Each row was made from one walk, in order. Every step used is in the known rows, and no mark comes twice. Write each row's walk.
Known rows:
buter -> nulep -> dibal -> komapa -> sizo: [ -3 -12   8  22   5  10  17  12  19  22 -23   9  -8  -6   8 -13  -8 -35
 -25  24  14]
dibal -> komapa -> buter: [  8   2  -1  14   7  -2  16 -37  17  18  -3  31  -8  -9 -13   0  -3   4
 -14  -6  30]
buter -> komapa -> sizo: [ 25   5  11  -3 -35   6   6  16 -24  13  -6  15   1 -23  -7  14  -3   7
  28   4  39]
nulep -> sizo -> komapa: [ 10 -30   7  12  -4   0   2 -11  16 -14 -12  -6   4 -41  -7  -3 -24  20
  23 -39   4]
nulep -> sizo -> komapa -> dibal -> todo: [  2 -33  24  16  -9  -1   0  -5   3 -18 -13  -9   7 -34   0   0 -20   6
  27 -53 -19]
komapa -> sizo -> nulep: [ 32 -36  18  -1   5  -2  -3  17   6  -9 -18   3   4 -30  -4   9  -1   6
  11   0  38]
sizo -> komapa: [ 11 -30  -1   9 -16   5  18   2   0 -19 -12   9  -1  -6  -6  -4 -16   3
  25  -2   9]
sizo -> nulep: [  2 -23  10  -9   5   3   7  10  -3 -18 -32 -12  -2  -5   3   2  -3  -8
 -14   0   1]
komapa -> sizo -> nulep -> dibal: [ 30 -39  18  -2   6   1   5  18   2 -13 -18   4   4 -23   2   7  -1 -12
   5  15  30]
dibal -> komapa -> sizo -> nulep -> buter -> tiba: [ 12 -31  10  13   0  -5  11 -24   9   7 -21  46  -7 -28 -11  11 -16   2
 -16   3  34]
nulep -> buter: [-12   3   1   1   4   3   2 -27  13   3 -28  29  -5   7   1   2 -17  30
  -9  18   0]
todo -> dibal -> komapa -> buter -> nulep -> sizo: [ -4  -2   0  15   7  -3   2 -30  14  14   5  -3  -2 -11  10 -11  17  21
  14 -34  22]
todo -> dibal -> komapa -> sizo: [  4 -14   0  10   1  -6   1 -23   5   6  22  15   4 -12   7  -3  23  13
  25 -21  19]
sizo -> komapa -> buter -> nulep -> dibal -> todo: [ 17 -22  19  20  -7   7  22   9   3  -9 -33   2  -4   0   0  -7 -19  -2
  10   4  35]
komapa -> sizo -> nulep -> dibal -> todo: [ 29 -36  31   4   8  -3   3  22  -5 -15 -21   9   6 -23   4  11  -2 -15
  -2  12  31]
buter -> nulep -> sizo -> komapa -> dibal -> todo -> deduro: [-14 -19  31  22  -4   5 -13  22  15   6 -36 -19  -5 -25  15 -13 -23  -2
   1 -30  -1]
todo -> dibal -> komapa -> sizo -> nulep -> buter -> tiba: [  1 -23   3   7  -3  -7   1 -26  -5   0  -1  20  -1  -9   9   2  11  21
  14 -15  22]
dibal -> komapa -> sizo: [ 16 -18   5  16   3  -4  10 -22  19  16   6  43  -2 -30 -14   4  -4  -3
  -2  -2  30]
todo -> dibal -> komapa -> sizo -> nulep -> buter: [  2 -20   4   8   3  -4   4 -28   8   0   2  21   2 -11   9  -2  15  20
  18 -15  20]
dibal -> todo: [ -2  13  40  13   6  -9  -8  11 -21  -6 -11  12   7  -1   8  13  -1 -13
 -20  -5   2]
sizo -> nulep -> dibal -> komapa -> buter -> tiba: [  4 -30   9  -3   1   1  24  -4 -14 -14 -34   5  -8   3   5   3 -10 -32
 -33  16   8]

Write each row's walk:
[-11  -4  -5   7  -1  -4   5 -27   1   5  20   9   2   1  11  -7  22   7
  15 -21   2]
todo -> dibal -> komapa
[ -8  16   3  -4 -22   8   9 -20  -8   9 -35  33  -6   5  -1   8 -21  29
   0  20  10]
nulep -> buter -> komapa
[ 11   6   6   9  11   9   9   4  12  16 -27 -15  -8   8   5 -10  -1  -1
 -12  13  36]
komapa -> buter -> nulep -> dibal
[ 24  -6  31  -2 -31   6  14  26 -34  -1 -23  13   3 -20   1  18  -6 -14
  10  12  35]
buter -> komapa -> sizo -> nulep -> dibal -> todo
[ 10  10  21  14  13   5   6   9   6  12 -30 -11  -6   8   8  -7  -3  -6
 -19  11  37]
komapa -> buter -> nulep -> dibal -> todo
[ -4 -13  12 -12 -11   7  13  -4  -9 -11 -55  11  -7  -1   1   9 -18  12
 -15  15   9]
sizo -> nulep -> buter -> komapa
[-14  -4  34   7  -9  -2  -3  12 -26  -8   0  -7   7  15  12   8   7 -27
   7 -28 -46]
komapa -> dibal -> todo
[-21  14  22  -4 -27   6  -5 -10 -20   6 -33  30  -5  11  11   9 -21  18
   3   6 -12]
nulep -> buter -> komapa -> dibal -> todo -> deduro
[  4   0   5  21  11   1  12 -30  30  26 -19  20 -11 -22 -11  -7 -10   6
 -19 -17  35]
dibal -> komapa -> buter -> nulep -> sizo
[ -9 -13  29  -8 -14   7  11   1 -20 -14 -57  11  -4   3   7  13 -15   1
 -15   5  -7]
sizo -> nulep -> buter -> komapa -> dibal -> todo
[ -6 -22  10  -9   7   4   7  -9   4 -16 -51   9  -6   1   3   3 -15  12
 -22  13   3]
sizo -> nulep -> buter
[ 14   6  11  12  14   5  -4  -4  24  18 -30 -22  -7 -17  -1  -9  -8  25
  -3 -19  42]
komapa -> buter -> nulep -> sizo
[ 25 -34  34  -1   7  -3 -10  25  -6 -14 -18   7   4 -23  12   9  -5 -12
  -2  12  32]
komapa -> sizo -> nulep -> dibal -> todo -> deduro
[ -7 -21  32  -7   6   1   2  21 -19 -24 -34  -5  -1   5  22   3  -7 -37
 -33  18  -6]
sizo -> nulep -> dibal -> todo -> deduro
[-12   3  26  19   6   8   8  27  -1  11 -31  -7  -4   8  19  -8  -8 -40
 -33  23   0]
buter -> nulep -> dibal -> todo
[ -3 -31   8  -3   4   6  25  -1  -2 -15 -29   6  -5  -1   6   0  -6 -40
 -32  18  -8]
sizo -> nulep -> dibal -> komapa
[ 27  -7  17  -7 -33   7  10  21 -25   3 -21   8   0 -25  -6  15  -5   3
  21   4  40]
buter -> komapa -> sizo -> nulep
[ -7 -24  14  22  -5   9   1  15  22   7 -34 -23  -5 -26   6 -15 -20  -1
   9 -29  -4]
buter -> nulep -> sizo -> komapa -> dibal
[ -4   1  27   9   4  -1  11  11 -23 -10  -7   9   5  14  16   5  -2 -45
 -26  24 -14]
nulep -> dibal -> todo
[  5 -28   9  -3   7   6  27  -6   0 -13 -32   4  -6   1   5  -1  -5 -32
 -30  17   5]
sizo -> nulep -> dibal -> komapa -> buter
[-15   8   6  -5 -27  11  11 -17 -13   7 -31  27  -6  12   1   6 -17  20
  10   9 -14]
nulep -> buter -> komapa -> dibal
[  3 -38  10  11 -11   2   3  -8  10 -17 -10 -13   4 -33  -3  -4 -20  10
  33 -51 -19]
nulep -> sizo -> komapa -> dibal
[ 18 -29   8  12  -7  -4   0 -15   5 -13 -19  -9   0 -38  -9   0 -28  30
  22 -43  24]
nulep -> sizo -> komapa -> buter -> tiba
[ -6  15  28  -1 -43   7  10  18 -47   5  -7   1   1   7   6  15   0 -21
  18 -15 -18]
buter -> komapa -> dibal -> todo
